Each row was made from one path, in order. Every step used is in the known rows, and no mark comes twice. Write each row's path.
Known rows
tibam-tifi: [-0.13  0.03  0.15  0.03  0.10 -0.15 -0.17 -0.14  0.00 -0.01 -0.02  0.00
  0.04  0.10  0.00 -0.15 -0.02 -0.03  0.03  0.00]
nabod-taritel-tibam-tifi-nema-nupus-somu: [-0.01  0.13  0.18 -0.12  0.37  0.01 -0.33 -0.18  0.09  0.08 -0.02  0.16
  0.12  0.23  0.07 -0.23 -0.08 -0.16 -0.02 -0.22]
nabod-nupus-somu: [-0.02  0.01 -0.02  0.12  0.14 -0.10 -0.05  0.03  0.04  0.01  0.04  0.10
  0.11  0.06 -0.10 -0.21  0.19 -0.02  0.00 -0.14]
bolo-taritel-nabod-nupus: [ 0.06  0.00 -0.01 -0.06  0.49  0.05 -0.09  0.02 -0.04  0.12 -0.08  0.15
  0.02  0.12  0.00 -0.05  0.09 -0.15  0.05  0.01]
nabod-taritel-bolo: [ 0.08  0.05  0.04  0.01  0.32 -0.06 -0.21  0.00  0.02  0.16 -0.03  0.06
  0.06  0.02 -0.03 -0.12 -0.07 -0.06  0.05 -0.18]
somu-tifi-nema-nupus-bolo-taritel: [ 0.06  0.01  0.12 -0.07  0.04  0.22 -0.10 -0.14  0.07  0.06  0.35  0.16
 -0.09  0.14  0.02 -0.10  0.00 -0.01 -0.10 -0.06]
somu-tifi-nema: [-0.01  0.01  0.09 -0.09  0.00 -0.04  0.01 -0.13  0.00  0.07  0.32  0.07
 -0.13  0.17  0.02 -0.01  0.00  0.12 -0.10  0.05]
bolo-taritel-tibam-tifi: [ 0.00  0.06  0.06 -0.15  0.52  0.08 -0.23 -0.10 -0.04  0.09 -0.14  0.01
  0.04  0.20  0.02 -0.15 -0.02 -0.28 -0.04 -0.06]
nema-nupus: [ 0.01  0.02  0.06 -0.04 -0.08  0.16 -0.08 -0.05  0.05 -0.14  0.05  0.12
 -0.01 -0.06 -0.02 -0.01 -0.07 -0.02  0.02 -0.07]
taritel-tibam-tifi-somu-nupus-nema: [-0.24  0.12  0.13 -0.26  0.34 -0.02 -0.17 -0.19 -0.05 -0.02  0.10  0.12
  0.07  0.21 -0.10 -0.17 -0.02 -0.05 -0.11 -0.03]
tifi-nema-nupus-bolo-taritel: [ 0.03  0.01  0.09 -0.07  0.08  0.51 -0.03 -0.13  0.12  0.03  0.14  0.16
  0.03  0.06  0.07 -0.01  0.00 -0.03  0.01 -0.07]
nema-nupus-bolo: [-0.01  0.02  0.07 -0.01 -0.18  0.28 -0.08 -0.05  0.13 -0.04  0.11  0.16
  0.08 -0.14 -0.05 -0.10 -0.01 -0.04  0.01 -0.15]
tifi-nema: [-0.04  0.02  0.07 -0.08  0.08  0.22  0.09 -0.11  0.04  0.05  0.09  0.04
 -0.04  0.11  0.07  0.09  0.00  0.10  0.01  0.06]
taritel-tibam-tifi: [-0.17  0.10  0.15 -0.22  0.27 -0.11 -0.17 -0.17  0.01  0.08 -0.07  0.04
  0.05  0.11 -0.06 -0.13 -0.08 -0.09 -0.03 -0.03]
bolo-taritel-nabod: [ 0.08  0.00 -0.02 -0.11  0.45  0.13 -0.06  0.02 -0.03  0.08 -0.12  0.08
  0.03  0.12  0.05  0.02  0.01 -0.14  0.03  0.05]
tibam-taritel-nabod-nupus-bolo: [-0.12  0.08  0.16  0.19  0.25  0.02 -0.21 -0.11  0.06  0.13 -0.02  0.20
  0.11  0.06 -0.02 -0.08  0.07 -0.02  0.16 -0.03]
tifi-nema-nupus-bolo: [-0.05  0.03  0.12 -0.09 -0.06  0.44  0.01 -0.14  0.14  0.01  0.17  0.17
  0.03  0.00  0.03  0.01 -0.01  0.08  0.02 -0.05]
tifi-somu: [-0.04  0.02  0.06  0.04  0.07  0.23  0.05  0.02 -0.07 -0.06  0.08  0.06
  0.17  0.12  0.03  0.06 -0.03  0.08 -0.08 -0.03]
nabod-nupus: [-0.03 -0.01  0.02  0.08  0.09 -0.13 -0.05  0.00 -0.02  0.07  0.07  0.10
 -0.02 -0.02 -0.08 -0.12  0.13 -0.01  0.03 -0.08]
tifi-somu-nupus: [-0.14  0.04  0.06  0.00  0.05  0.15  0.02  0.00 -0.10 -0.10  0.27  0.14
 -0.02  0.13 -0.02  0.00  0.02  0.05 -0.12  0.01]
nema-nupus-bolo-taritel-tibam: [ 0.05  0.04  0.05 -0.12  0.12  0.39 -0.17 -0.06  0.11  0.03  0.03  0.17
  0.10 -0.05 -0.03 -0.14 -0.03 -0.19 -0.02 -0.18]

Write each row's path
[-0.09  0.12  0.18 -0.07  0.30 -0.04 -0.35 -0.12  0.01  0.16  0.13  0.17
  0.10  0.20  0.02 -0.27 -0.04 -0.19 -0.09 -0.20] | nabod-taritel-tibam-tifi-somu-nupus-bolo
[-0.02  0.09  0.10 -0.20  0.55  0.28 -0.23 -0.16  0.04  0.01 -0.08  0.10
  0.08  0.26  0.05 -0.17 -0.03 -0.24 -0.04 -0.11] | bolo-taritel-tibam-tifi-nema-nupus-somu
[-0.11  0.04  0.22 -0.04  0.20  0.28 -0.20 -0.24  0.10  0.02  0.08  0.13
  0.05  0.14  0.06 -0.16 -0.02 -0.08  0.03 -0.06] | tibam-tifi-nema-nupus-bolo-taritel
[ 0.09  0.08  0.05 -0.10  0.27 -0.09 -0.23 -0.03  0.01  0.17 -0.06  0.07
  0.05  0.12  0.06 -0.12 -0.07 -0.17 -0.03 -0.17] | nabod-taritel-tibam
[-0.08  0.03 -0.09 -0.10  0.02 -0.10 -0.06 -0.05 -0.03 -0.13  0.25  0.08
 -0.20  0.03 -0.09 -0.14  0.14 -0.01 -0.06  0.06] | somu-nupus-nema
[-0.07  0.12  0.17 -0.09  0.36 -0.11 -0.33 -0.12 -0.05  0.11  0.09  0.15
  0.03  0.25  0.04 -0.21 -0.07 -0.18 -0.08 -0.16] | nabod-taritel-tibam-tifi-somu-nupus
[-0.09  0.08  0.14  0.11  0.25  0.02 -0.18 -0.11  0.02  0.04 -0.09  0.12
  0.06  0.12  0.06  0.05 -0.04  0.01  0.15  0.06] | tibam-taritel-nabod
[-0.01  0.08  0.12 -0.22  0.52  0.25 -0.23 -0.18  0.00  0.05 -0.07  0.10
  0.01  0.22  0.06 -0.11 -0.06 -0.23 -0.03 -0.07] | bolo-taritel-tibam-tifi-nema-nupus
[-0.12  0.02  0.07 -0.08  0.18 -0.05  0.00 -0.02  0.08  0.18  0.05  0.23
  0.11 -0.04 -0.12 -0.08  0.11  0.05  0.08 -0.02] | taritel-nabod-nupus-bolo
[ 0.03  0.04  0.12 -0.20  0.14  0.24 -0.12 -0.17  0.07  0.11  0.32  0.18
 -0.08  0.16  0.00 -0.10 -0.03 -0.05 -0.12 -0.08] | somu-tifi-nema-nupus-bolo-taritel-tibam
[ 0.08  0.01 -0.05 -0.09  0.53  0.05 -0.10 -0.01 -0.03  0.07 -0.08  0.13
  0.04  0.13 -0.03 -0.10  0.15 -0.14  0.04  0.00] | bolo-taritel-nabod-nupus-nema
[-0.15  0.06  0.25 -0.12  0.29  0.26 -0.18 -0.25  0.11  0.04  0.06  0.19
  0.08  0.16  0.05 -0.12 -0.03 -0.05  0.06 -0.01] | tibam-tifi-nema-nupus-bolo-taritel-nabod
[ 0.05  0.01 -0.03 -0.04  0.54  0.07 -0.09  0.03  0.00  0.09 -0.09  0.14
  0.10  0.16 -0.01 -0.11  0.13 -0.16  0.03 -0.03] | bolo-taritel-nabod-nupus-somu
[ 0.01  0.03  0.03 -0.03  0.07  0.00  0.00 -0.06  0.08 -0.01  0.23  0.05
  0.04  0.21  0.00 -0.12  0.07  0.08 -0.11 -0.04] | nupus-somu-tifi-nema
[-0.14  0.05  0.06 -0.12  0.21  0.06 -0.23 -0.10  0.02  0.10  0.20  0.15
 -0.12  0.08 -0.07 -0.26  0.09 -0.24 -0.08 -0.05] | somu-nupus-bolo-taritel-tibam-tifi
[-0.01  0.11  0.18 -0.06  0.37 -0.06 -0.32 -0.11 -0.03  0.13 -0.03  0.10
  0.16  0.23  0.06 -0.18 -0.10 -0.16 -0.06 -0.19] | nabod-taritel-tibam-tifi-somu
[ 0.09  0.04 -0.04 -0.17  0.46  0.17 -0.13 -0.01 -0.04  0.10 -0.12  0.00
  0.01  0.14  0.03 -0.06 -0.01 -0.26 -0.05 -0.06] | bolo-taritel-tibam
[-0.08  0.08  0.09 -0.17  0.53  0.15 -0.23 -0.10 -0.10  0.04  0.02  0.10
  0.00  0.27  0.01 -0.15 -0.01 -0.26 -0.10 -0.04] | bolo-taritel-tibam-tifi-somu-nupus
[-0.10  0.06  0.06 -0.09  0.22  0.33 -0.06 -0.01 -0.05  0.04  0.25  0.17
  0.07  0.15 -0.04 -0.09  0.05 -0.11 -0.16 -0.07] | tifi-somu-nupus-bolo-taritel-tibam
[ 0.04  0.00  0.00 -0.06  0.23  0.26 -0.07  0.02  0.09  0.18 -0.02  0.10
  0.15  0.02 -0.01 -0.09  0.07 -0.15  0.02 -0.04] | nupus-bolo-taritel-nabod
[ 0.05  0.02  0.03 -0.09  0.54  0.07 -0.08 -0.04  0.01  0.12  0.07  0.18
  0.02  0.26  0.01 -0.11  0.13 -0.09 -0.02  0.00] | bolo-taritel-nabod-nupus-somu-tifi-nema
[-0.12  0.04  0.06 -0.07  0.21  0.30 -0.02  0.01 -0.04  0.02  0.25  0.21
  0.08  0.14 -0.02 -0.04  0.06 -0.04 -0.10  0.00] | tifi-somu-nupus-bolo-taritel-nabod
[-0.01  0.02  0.13 -0.11 -0.05  0.06 -0.04 -0.16  0.04 -0.02  0.35  0.15
 -0.14  0.13  0.01 -0.02 -0.05  0.11 -0.09  0.00] | somu-tifi-nema-nupus
